What can hang from each mark
funo: nuvil zako
zizal: zako
muli: funo
rabit: muli vemig
zako: funo nefim nobub zizal
nuvil: funo
vemig: funo

Known rows, with every way that one mark hangs from another
(vemig (funo nuvil (zako nefim zizal))): [-11   2  -9  -4   7  -1 -16  -5  -1   6   4  -3 -11  10   3   8  12  -4
  -1   8]
(zako funo nefim nobub zizal): [-13   4 -12   2 -14 -11  -9   5   9   7  -6   1  -5  10  24  -3  -3 -18
   3   6]
(nuvil (funo (zako nefim nobub zizal))): [ -6   3 -14   5   2  -5 -24  13   3   5  -3   2  -8   6  18 -13   4 -15
   3  16]
(funo (zako nobub)): [ -3   3 -14   4   2   2  -7  13   5  12   3  -8 -15   8  14 -18   9 -16
   3  11]
(muli (funo nuvil (zako nefim nobub))): [ -4   5 -16   1  11   5 -14   3   4   9   7  -2 -10  17   0   3  12 -12
  -1  10]
(zizal (zako funo)): [-12   2 -12   5  -2  -7  -7   3   8   8   6 -11  -8  12  18  10   0 -17
   4   8]
(vemig funo): [ -8   2  -8  -2   7   3  -8  -2   5   9  11 -12  -9   9   9  26  12  -4
   0   9]
(muli funo): [ -6   4 -15   2   7   8  -6   5  10   8  13  -7  -7  14   7  25  12  -6
   2   9]
(nuvil funo): [ -8   0 -11   8  14   4 -13   8   7   5  11 -11  -1   9  12  19   7 -13
   2  21]
(zizal (zako nobub)): [ -1   0 -16   4  -4  -4 -17   3   6  10   0  -4  -9   9  19  10   6 -14
   5   9]
(zizal (zako funo nefim nobub)): [-10   3 -14   4 -14 -11 -15   4   8   9  -3  -3  -8  11  23   7  -3 -21
   2   6]
(rabit (vemig funo)): [  0   5  -7  -3   6   4  -2   1   5  10  11 -12 -10   9  15  33  21  -2
   0   5]
(vemig (funo zako)): [ -6   4  -9  -1  12   4  -7   6   2  10  11 -14 -17   7   7   4  15  -7
   1   9]
(rabit (muli (funo nuvil)) vemig): [ 10   5 -10   0  17  12   2  -1  10   9  23  -7  -1  18   3  60  31  -1
   1  10]
(zako (funo nuvil) nefim nobub zizal): [-13   1 -12   4  -5 -13  -8  -6   7   7  -3  -1   0  16  10   4  -2 -19
   1  10]
(zako nobub zizal): [ -4   1 -14   4  -7  -6 -10   2   8   9  -1  -1  -7   9  20   0   6 -11
   5   9]
(vemig (funo (zako nefim nobub zizal))): [ -5   4 -12  -4  -4  -7 -18   5   1   9  -3   1 -16   6  15  -4  10  -7
   1   4]
(funo nuvil zako): [ -9   0 -12   4  16   6  -4   3   2   9   9 -12 -10  14   1  -9  13 -13
   1  15]
(vemig (funo nuvil)): [ -9   0  -8  -1  16   3  -6 -13   3   9  13 -14  -3  16  -3  34  14  -5
  -1  13]
(zizal (zako nefim nobub)): [ -5   2 -17   2 -11  -2 -23   5   5   9  -5   1  -9   9  23  13   4 -15
   3   7]
(zizal (zako (funo nuvil) nefim nobub)): [-12   1 -14   4  -3 -11 -14  -5   6   9  -1  -5  -3  16  12  12  -1 -21
   1  10]
(funo nuvil (zako nefim)): [-12   2 -12   1  11   8 -11   6   1   7   5  -6 -11  13   5  -6  10 -13
  -2  13]

Rows
[  9   6  -4  -4   7   7   0   4   7  10  17 -10  -9   8  17  58  30   1
   1   6]
(rabit muli (vemig funo))
[-12   1 -12   1   5   2 -14   3   2   5   1   0  -9  12   8 -10   8 -10
   0  11]
(funo nuvil (zako nefim zizal))
[ -7   1 -14   2   1  -4 -16   2   2   7  -3   2  -8  12  10 -15   8 -13
   2  10]
(funo nuvil (zako nefim nobub zizal))
[ -8   2 -14   2   6   4 -13   5   2  10   1  -4 -10  14   6 -10   9 -16
   0  13]
(funo nuvil (zako nefim nobub))
[-10   3 -15  -1   9   4 -14   2   4   4   6   1  -9  15   2   5  12  -6
   0   8]
(muli (funo nuvil (zako nefim zizal)))
[ -6   4 -15   1  -8  -3 -17  12   3   8  -6   4 -15   7  22 -21   5 -13
   3   6]
(funo (zako nefim nobub zizal))
[ -3   1 -14   7   8  -7 -19  10   4   7   2  -4  -8   6  14 -14   6 -15
   5  18]
(nuvil (funo (zako nobub zizal)))
[ -4  -1 -14   4   7  -5 -10   0   3   9   2  -4  -8  12   6 -17   9 -13
   4  13]
(funo nuvil (zako nobub zizal))
[ -3   5  -7  -5  13   6  -7   0  -1   9   8 -10 -13  12   6  18  22  -4
  -3   6]
(rabit (vemig (funo nuvil (zako nefim))))
[-13   2 -12   5   1  -6  -5  -3   7   9   1  -7  -1  17   7   8   0 -21
  -1  13]
(zako (funo nuvil) nefim nobub)
[  9   4  -4  -3  21   7   1   1   2  11  20 -13 -11  12   3  40  33  -1
   1  10]
(rabit muli (vemig (funo nuvil zako)))
[  8   3  -4  -3  17   7   1  -7   5  10  20 -11  -3  14   6  63  31   1
   1  10]
(rabit muli (vemig (funo nuvil)))
[ -1   5 -11  -2  15  14 -10   7   6   8  19  -2  -8  16   0  32  22  -7
   0  12]
(rabit (muli (funo nuvil (zako nefim))))
[-15   3 -13   3  -9  -6 -13   6   7   6   1  -6  -9  11  21  14  -1 -17
   2   7]
(zizal (zako funo nefim))
[ -9  -1 -12   7   0 -15  -2  -8   8   9   2  -6   0  16   7   0   1 -18
   4  12]
(zako (funo nuvil) nobub zizal)
[ -8   0  -9  -1  14  -3  -9  -9   1   7   9  -9 -10  12  -1   6  15  -4
   1  11]
(vemig (funo nuvil (zako zizal)))
[-10   1 -12   7   6  -9   1  -6   8  11   7 -12  -1  18   4   3   2 -20
   1  15]
(zako (funo nuvil) nobub)
[ -1   2 -17   3  11  -3 -11  -3   5   9   8  -2  -8  16   0  -5  14  -9
   3   9]
(muli (funo nuvil (zako nobub zizal)))
[-18   1 -10   3  -2  -7  -5  -5   6   4   1  -3   0  16  10   9   0 -15
   0  10]
(zako (funo nuvil) nefim zizal)
[-15   0 -10   5   5 -10   0  -8   8   6   6  -9   0  16   5   6   2 -15
   2  12]
(zako (funo nuvil) zizal)
[-11   3 -11   4  14   6 -19  16   3   5   6  -7 -10   7  14  -2   6 -15
   0  18]
(nuvil (funo (zako nefim)))
[ -1   2  -6  -2  16   4  -3 -11   4  10  13 -14  -5  14   3  40  22  -2
  -1   8]
(rabit (vemig (funo nuvil)))
[-17   1 -12   3  -1  -6 -14  -6   5   6   3  -7  -3  16  10  19   0 -18
   0  10]
(zizal (zako (funo nuvil) nefim))
